Each row was made from one path, in order. Every step used is in the known rows, and no mark comes twice. Write each row's path.
Known rows
lamu-kalu: +0.36 -1.21 -0.56 -0.98 -1.84 +1.37 -1.56 +0.52 -1.25 -0.88 +0.26 -0.85 +1.53 +0.59 -0.08 +1.14 +1.92 -0.31
tuza-lanav-lamu-kalu: +1.82 +0.63 -0.11 -1.78 -2.50 -0.29 -2.87 -0.29 -1.32 -2.21 +0.03 -1.46 -2.44 +1.00 +2.11 +0.57 +1.19 -0.67
kalu-rivi-lanav-tasu: +0.04 -0.81 -1.69 +0.50 +1.42 +0.62 -0.96 +2.11 +0.45 -4.85 +1.52 -3.87 -1.95 -0.32 +3.63 -3.58 +1.25 -0.95
kete-lamu-kalu-tuza-lanav-tasu: -1.35 -2.73 -0.51 -1.13 +0.05 -0.46 -2.42 +2.93 -0.55 -4.24 +2.03 -2.86 +3.35 +1.52 +3.04 -1.89 +2.79 +0.95
lanav-tasu-kalu: -0.42 -0.68 -0.68 -0.68 +2.36 -0.91 -1.46 +2.52 -0.82 -3.80 +0.86 -1.70 +3.18 +0.73 +1.18 +0.74 +0.30 -0.63
kete-lamu-kalu-rivi: +0.91 -3.54 -1.61 -0.43 -0.55 +3.28 -1.21 +1.21 +0.85 -3.01 +1.65 -1.99 -0.88 +1.19 -0.07 -1.02 +4.44 +0.11
lanav-tasu-kalu-rivi: +0.44 -1.38 -1.47 -0.07 +2.49 +0.04 -1.33 +2.03 +0.49 -5.32 +1.68 -3.13 +0.31 +0.60 +2.59 -0.39 +1.97 -1.10
tuza-kalu-rivi: +1.88 +1.44 +0.54 -0.61 -1.15 +1.53 -1.18 -0.08 +0.74 -3.12 +1.61 -4.66 -3.84 +0.94 +0.75 -0.22 +2.37 -0.79
kalu-tuza-sadasa-lamu: +0.64 +0.91 -0.54 -2.07 -1.16 -1.37 -0.15 -0.50 -0.33 -0.74 -0.06 -0.36 +4.01 +1.45 +3.29 +0.08 -0.45 -0.59
sadasa-lamu-kalu-rivi-lanav: +1.99 -2.33 -1.43 +1.19 +0.23 +1.09 +0.42 -0.27 -0.10 -2.83 +2.17 -3.90 +0.24 -0.12 +3.44 -1.81 +1.54 -1.64
tasu-kalu-tuza: -0.74 -0.24 +1.95 +0.07 +1.95 -0.72 -0.50 +0.95 -0.17 -3.70 +2.28 -0.74 +3.90 +0.46 +2.40 +1.63 -0.32 -0.95
tasu-kalu-rivi: +1.09 -0.21 +0.32 +0.46 +1.55 +0.36 -0.64 +0.65 +0.74 -3.75 +1.82 -2.65 -0.61 +0.45 +1.67 +1.24 +1.91 -1.46
kete-lamu-kalu-tuza-sadasa-rivi-lanav-tasu: -1.46 -4.02 -3.65 -1.69 +2.19 -0.03 -0.26 +3.01 +0.49 -4.10 +2.09 -2.52 +6.58 +2.02 +1.81 -3.74 +2.81 +0.34
rivi-lanav: +0.34 +1.24 +1.36 +0.66 -0.04 +0.35 -0.13 +0.73 -0.28 -1.47 +1.01 -2.08 -1.22 -0.63 +1.49 -0.83 -0.52 -0.95
tuza-lanav: +0.65 +3.04 +2.45 -0.40 -2.30 -2.02 -1.66 +0.52 -0.67 -0.46 +0.19 -2.75 -1.13 +0.19 +1.87 +1.37 +1.08 -0.64
lanav-tasu: -0.42 +0.13 -1.58 -1.33 -0.01 +0.04 -2.02 +2.24 -0.73 -2.88 -0.43 -1.10 +0.47 +0.24 +1.36 -1.30 +0.85 -0.20
tasu-kalu-tuza-sadasa-rivi-lanav-lamu: +0.99 +0.75 -0.91 -1.49 +2.97 -1.92 +0.04 +0.03 +0.72 -4.40 +1.66 -0.94 +1.83 +1.39 +3.23 -1.17 -0.85 -1.90
kalu-tuza-sadasa-rivi: -0.31 +1.05 -1.42 -2.41 -0.06 -1.98 -0.02 +0.42 +0.71 -1.26 +0.25 -0.30 +5.12 +1.62 +1.16 +0.09 +2.07 -0.98

Which path is each row?
+0.77 -2.55 -3.92 -0.93 +0.30 +0.34 -0.79 +1.40 -0.21 -3.51 +1.21 -4.43 +1.95 +1.22 +4.44 -3.30 +1.73 -0.61 -> tuza-sadasa-lamu-kalu-rivi-lanav-tasu
-0.36 -1.11 -1.32 -1.02 +0.37 -1.01 +0.61 +0.51 +0.16 -1.82 +1.87 -2.31 +5.62 +1.19 +2.20 -0.95 +1.83 -1.05 -> lamu-kalu-tuza-sadasa-rivi-lanav
+0.56 -0.67 +1.13 -0.24 -1.59 -2.28 -1.00 -0.29 -1.37 -1.91 +1.77 -2.75 +3.99 +0.73 +4.42 +0.79 +1.07 -0.77 -> sadasa-lamu-kalu-tuza-lanav
-0.54 -0.86 -0.05 +0.48 +3.25 -0.93 -0.57 +2.63 -0.62 -4.28 +1.94 -3.10 +2.69 +0.19 +2.26 -0.50 -0.55 -0.85 -> rivi-lanav-tasu-kalu
+0.91 -0.24 +1.03 +1.70 +2.37 +0.32 +0.35 +0.79 +0.83 -4.03 +2.93 -4.14 -1.13 -0.29 +2.87 -0.37 +0.66 -1.74 -> tasu-kalu-rivi-lanav
+0.49 -0.26 -0.16 +0.13 +1.71 -1.66 -1.75 +2.04 +0.33 -5.06 +2.01 -4.79 +0.01 +0.72 +3.73 +0.18 +2.36 -1.06 -> tuza-lanav-tasu-kalu-rivi
-0.22 -1.49 -1.63 +0.21 +4.40 -2.17 +0.31 +2.57 -0.26 -4.40 +2.01 -3.10 +5.14 +0.43 +1.49 -0.68 +0.58 -1.60 -> sadasa-rivi-lanav-tasu-kalu
+2.34 +1.34 -0.66 -0.07 +0.56 +1.30 -1.19 -0.44 +0.88 -4.62 +1.07 -1.86 -6.97 -0.22 +3.47 -2.95 -0.32 -1.80 -> kalu-rivi-lanav-lamu
+2.89 +1.84 +0.04 -0.45 +0.21 +1.62 -1.27 -0.77 +0.77 -4.94 +1.76 -3.93 -7.61 +0.49 +2.69 -2.71 -0.19 -1.57 -> tuza-kalu-rivi-lanav-lamu
+1.67 -1.95 -1.75 -0.83 -1.45 +0.38 -0.54 -0.33 -1.64 -0.55 +0.04 -0.87 +3.62 +0.72 +0.85 +0.78 +1.15 -0.87 -> sadasa-lamu-kalu
+1.57 -0.76 -1.07 -0.79 -0.65 +1.66 -1.63 -0.15 -0.96 -2.93 +0.74 -0.93 -2.41 +0.38 +1.77 -1.29 -0.10 -1.02 -> rivi-lanav-lamu-kalu
-1.19 +0.83 +0.53 -0.84 -0.16 -2.36 -2.30 +2.21 -0.72 -3.98 +1.21 -2.92 +1.52 +0.40 +4.63 -1.29 +0.88 -0.20 -> kalu-tuza-lanav-tasu
+1.85 +2.22 -1.98 -2.23 +0.46 -1.08 -0.50 -0.34 +0.52 -2.27 -0.34 -0.69 -1.80 +1.10 +1.58 -2.01 -0.10 -1.71 -> tuza-sadasa-rivi-lanav-lamu
+2.31 +0.59 -0.12 +0.41 +2.34 +0.60 -0.80 -0.13 +0.80 -5.47 +1.96 -2.34 -4.95 +0.14 +3.43 -1.56 -0.61 -2.03 -> tasu-kalu-rivi-lanav-lamu
+0.43 -2.44 -0.86 -0.51 -0.44 +0.12 -0.36 -0.30 -1.20 -2.36 +1.54 -0.45 +5.27 +0.68 +3.03 +0.00 +0.60 -0.85 -> sadasa-lamu-kalu-tuza
+0.01 +0.10 -0.62 -2.26 -1.23 +0.71 -1.66 -0.09 -0.24 -2.84 +1.15 -0.87 +0.49 +1.67 +3.87 -1.25 -0.21 -0.21 -> rivi-lanav-lamu-kalu-tuza-sadasa
+1.03 +2.21 +2.28 -0.95 +0.77 -2.35 -2.14 -0.05 -0.28 -4.59 +1.59 -1.27 -1.47 +0.85 +4.40 +0.78 -1.04 -1.22 -> tasu-kalu-tuza-lanav-lamu
+0.68 -0.23 -1.10 +0.09 +1.13 +0.99 -1.14 +1.77 +0.37 -5.13 +2.34 -5.96 -2.57 +0.39 +2.94 -3.45 +1.30 -0.69 -> tuza-kalu-rivi-lanav-tasu
-0.93 -3.49 -0.03 -0.80 -0.08 +2.23 -1.03 +1.43 -0.03 -2.99 +2.12 -0.13 +3.61 +1.25 +0.66 -0.76 +2.31 +0.65 -> kete-lamu-kalu-tuza
+0.23 -3.14 -0.79 -1.14 -1.03 +2.75 -1.34 +1.50 -0.39 -1.17 +0.79 -0.47 +1.81 +1.38 -1.75 -0.06 +3.15 +0.76 -> kete-lamu-kalu
+0.44 -1.19 -0.89 -1.55 -0.61 +1.26 -2.05 -0.23 -0.69 -4.17 +1.13 +0.66 +0.24 +0.79 +2.93 -0.68 +0.26 -0.71 -> lanav-lamu-kalu-tuza
